What can hang from each mark
C: Q
J: M
N: D M
E: M
L: B J
K: L
Q: M
D: B K
B: D L
M: J K N Q
S: C

Every row comes from one small tree of marks. The marks that hang from a mark follow it in brackets, in alphabetical order. Every link used is in the known rows. Which tree was each row made from?
(in the rows, 128 means zero)
Known rows
E(M(K Q)): [146 142 160 159 178  89 161 131 132 159 115 131 150 152 118 155 134 154
 144 141 139 129 137 135 145 153 145 146 102]
D(K(L)): [101 130 168 139 144 154 111  98 128 129 126 129 127 152 148 127  91 154
 162 149 157 141 127 130 139  93 136 113 135]
J(M(N)): [132 110 142 162 181 123 112 111 170 119 113 136 125 117 147 157 125 127
 101 155 146 117 126 115 107 157 144 129 123]
L(B(D) J(M(K N))): [ 73 140 204 184 186 148 100  77 162 135 116 142 144 134 181 161 127 186
  84 191 146 133  73 101  93 146 158 149 149]
D(B(L(J(M))) K): [ 60 140 194 161 165 173  86  63 125 140 140 124 100 148 194 148  77 168
 178 180 161 148  99 133 125  79 153 171 164]
N(D(B K(L(J(M))))): [ 59 137 192 169 177 179  93  62 158 131 120 141 102 138 189 142  72 191
 163 195 170 145 114 147 122  77 136 131 153]
N(M(J K(L(B)) Q)): [103 162 190 204 157  88 183 100 137 178  95 109 151 166 159 187  94 209
 125 153 144 153 105 147 157 124 146 104 126]
S(C(Q(M(J)))): [146 179 124 147  94 155 178 110 170 119 168  92 117 111 154 109 117 162
 139 138  84 172 138 140 142 117 137  88 100]
L(J(M(N))): [ 97 119 158 181 181 129 103 101 173 127 134 130 122 117 163 180 116 136
  98 158 142 135 119 108 124 133 149 140 149]
E(M(J K N(D))): [118 123 188 162 211 123 150 112 181 115  97 146 145 131 165 151 138 193
 120 183 190 120 119 118 145 149 140 101 102]
M(Q): [143 138 118 143 130  93 159 134 107 160 124 123 135 140 122 147 120 118
 126 123 119 125 138 143 138 139 131 139 120]
N(D(B) M(K Q)): [122 118 180 162 168 123 168 103 138 165  71 143 109 148 149 137  91 185
 146 179 163 131 127 167 116 137 118 122 104]
E(M(K(L(B)) N(D))): [ 94 137 211 186 191 147 132  98 176 124  85 161 148 141 158 156 133 212
  98 197 178 116 109 122 126 137 146  99 122]
L(B J): [ 74 165 157 164 114 137 122 110 131 146 145 130 134 131 155 161 127 161
  96 142 114 145  97 130 125 109 140 144 170]
C(Q(M(J N(D)))): [136 127 142 153 131 161 153 105 179 122 125 116 123 104 175 124 121 152
 131 166 116 131 124 131 140 129 133  92  96]
B(D L(J(M))): [ 64 132 185 157 162 169  70  76 112 138 141 105 123 149 185 135 105 155
 171 173 146 122  85 101 131 107 165 164 159]
S(C(Q)): [140 174 126 133 101 152 172 115 164 109 162 115  96 119 136  95 116 157
 124 137 100 182 156 137 114 123 137  80 117]
N(D(K) M(Q)): [121 104 178 137 163 137 142 112 126 164  89 132 110 166 151 120  75 147
 185 169 179 117 145 163 128 133 122 114 106]
J(M(N(D))): [119 100 153 154 187 139 106 107 176 113 100 146 118 113 160 143 120 137
 105 175 163 108 130 124 101 155 139 122 119]
S(C(Q(M(J K)))): [145 173 145 147 108 153 182 105 176 118 156 101 121 111 154 111 117 179
 127 144  94 184 139 135 134 121 143  94  92]
L(B(D(K)) J(M)): [ 66 155 196 156 161 165  81  75 136 145 144 126 134 154 180 138 105 171
 150 181 140 136  78 120 100 118 155 161 158]
L(B J(M(K N(D)))): [ 63 134 203 188 183 145 108  85 183 130 106 155 129 118 185 177 119 187
  63 189 155 141 102 121  92 140 156 147 153]
J(M(K N(D(B)) Q)): [128 114 168 176 208 110 148  93 164 142  78 157 121 121 164 163 110 164
  91 188 163 125 127 142  96 161 139 144 106]
E(M(J K N Q)): [142 141 170 183 209  73 184 122 155 150 107 130 160 145 147 183 138 173
 115 160 164 126 125 121 163 159 146 118  97]
K(L(B J(M(Q)))): [ 67 179 168 218 144 113 123  87 140 170 137 115 143 143 164 203 100 177
 101 151 111 151 106 135 138 104 163 146 170]

Write each row's tree
[106 187 183 202 174  81 179 107 136 168 119 117 172 162 152 190 125 214
 127 154 138 144 107 139 169 126 158 123 122] => E(M(J K(L(B)) Q))
[ 69 159 186 182 158 129 109  93 160 144 131 132 137 126 164 178 119 179
  88 155 121 159 100 125 104 129 161 168 160] => L(B J(M(K)))
[ 79 128 172 211 186 126 118  85 163 149 115 131 125 130 176 191  93 164
 101 175 154 132 127 126 143 112 153 119 149] => K(L(J(M(N(D) Q))))
[151 159 145 140 103 166 166 110 172 118 150 112 113 111 138  98 120 163
 123 144  88 175 146 135 118 129 140 102  92] => S(C(Q(M(K))))
[117  94 176 155 153 184 101  96 157 126  97 142 138 125 167 130 104 144
 135 184 162  96 116 126 137 114 125 108 105] => Q(M(N(D(K(L)))))
[107 110 171 133 179 145 138 102 159 110 104 145 125 131 186 131 109 161
 129 181 199 123 121 127 135 123 125  92 117] => M(J N(D(K)))
[131 133 180 168 206 105 156 117 174 120 111 135 154 135 152 165 145 184
 121 165 174 127 114 109 152 150 144 108 104] => E(M(J K N))
[ 64 142 188 178 166 152 102  72 136 138 128 125 108 131 182 165  99 183
 133 173 143 154  97 125 124  96 157 174 160] => D(B(L(J(M(K)))))
[143 118 135 161 144 133 139 118 154 131 120 116 154 111 159 159 135 132
 113 149 130 106 103 116 155 135 127 115 103] => Q(M(J N))
[ 71 163 173 170 151 149  91  86 138 145 145 121 138 139 171 149 124 169
 124 169 117 131  76 117 104 125 153 158 162] => L(B(D) J(M))
[150 125 168 174 200  91 165 127 151 149  99 145 150 145 126 168 140 155
 111 160 159 117 134 122 139 167 144 129  98] => E(M(K N Q))
[150 112 159 154 135 160 146 108 177 126 118 128 128 107 146 126 128 143
 114 156 104 143 129 119 120 145 140 115  91] => C(Q(M(K N)))
[126 119 165 163 132 151 118 105 143 140 110 121 154 125 137 146 119 156
 127 143 116 127 113 122 145 113 138 136 106] => Q(M(K(L)))
[ 76 139 164 182 156 122 104  94 114 162 141 105 122 143 174 178  97 138
 140 147 134 137 120 125 147 111 169 175 160] => B(L(J(M(Q))))
[ 99 144 169 150 144 162 122  81 129 132 122 136 115 150 156 131  87 177
 165 166 153 144 110 141 131  77 125 117 140] => D(B K(L))
[144 119 133 176 184  90 139 117 151 147 110 131 133 128 143 174 120 117
  99 151 139 115 136 126 118 167 147 140 115] => J(M(N Q))
[ 60 125 205 158 176 167  72  72 120 136 130 114 128 149 186 136 106 172
 158 178 154 134  86  98 126 112 169 171 151] => B(D L(J(M(K))))
[ 64 131 179 142 137 174  85  88  94 136 142 110 126 152 178 122 111 156
 166 165 148 122  86 103 144  96 150 148 160] => B(D L(J))
[ 59 171 170 190 118 144 117  94 135 146 139 124 139 139 159 175 112 184
  99 148 119 152  97 124 143  86 146 122 176] => K(L(B J))
[135 121 171 176 137 165 142  95 181 129 115 125 130 113 152 138 117 162
 113 161 108 148 126 117 131 126 145 100  99] => C(Q(M(K(L) N)))
[142 112 160 177 202  86 144 111 160 147  95 141 137 128 143 175 119 137
  87 157 149 129 137 123 109 173 153 147 106] => J(M(K N Q))
[134 107 138 151 162 111 157 125 135 143  91 151 126 128 149 144 120 127
  94 165 161 104 141 138 125 153 125 112 112] => M(N(D) Q)
[ 70 152 182 168 148 168 114  70 134 139 139 132 111 147 169 152  78 185
 159 171 153 159 106 135 142  61 131 127 161] => D(B K(L(J)))
[108 139 195 214 205 101 154 103 158 157 111 137 152 150 146 200 122 184
 107 170 161 134 126 113 163 132 155 119 126] => E(M(K(L(J)) N Q))
[138 140 141 170 153  82 179 123 126 171 114  98 135 155 144 164 100 151
 156 133 139 132 126 147 162 138 131 109 114] => N(M(J Q))
[ 56 159 197 183 156 156  92  73 150 144 141 126 131 152 176 167  85 180
 139 166 145 154 104 129 127  89 158 141 167] => D(K(L(B J(M))))
[ 57 124 205 128 150 191  74  74  92 136 143 117 120 168 190 107  92 158
 197 178 170 128  88 106 139  85 152 153 156] => B(D(K) L(J))
[ 51 148 190 210 168 155 100  77 175 133 116 139 131 126 188 186 105 192
  80 187 148 133  99 123 121 106 156 116 170] => K(L(B J(M(N(D)))))
[142 151 125 147 105 145 154 111 158 137 152  95 130 113 154 126 122 143
 157 132  83 149 123 134 150 118 138 115 103] => C(Q(M(J)))
[ 90 150 192 158 139 150 122  91 126 135 105 138 153 150 151 129 122 199
 114 165 137 139  87 117 116 117 144 121 135] => M(K(L(B(D))))
[ 77 149 172 194 162 132 107  94 170 138 131 135 133 121 172 188 124 160
  71 166 130 135  96 116 107 136 155 146 166] => L(B J(M(N)))
[133 128 172 161 200 128 153 106 146 147  98 155 124 151 155 143 113 163
 152 195 182 102 127 147 131 141 126 119 106] => E(M(N(D(B K)) Q))
[116 110 148 143 160 155 137 105 156 113  93 161 110 114 160 129 123 156
 100 184 167 109 115 135 109 131 113 103 124] => M(N(D(B)))
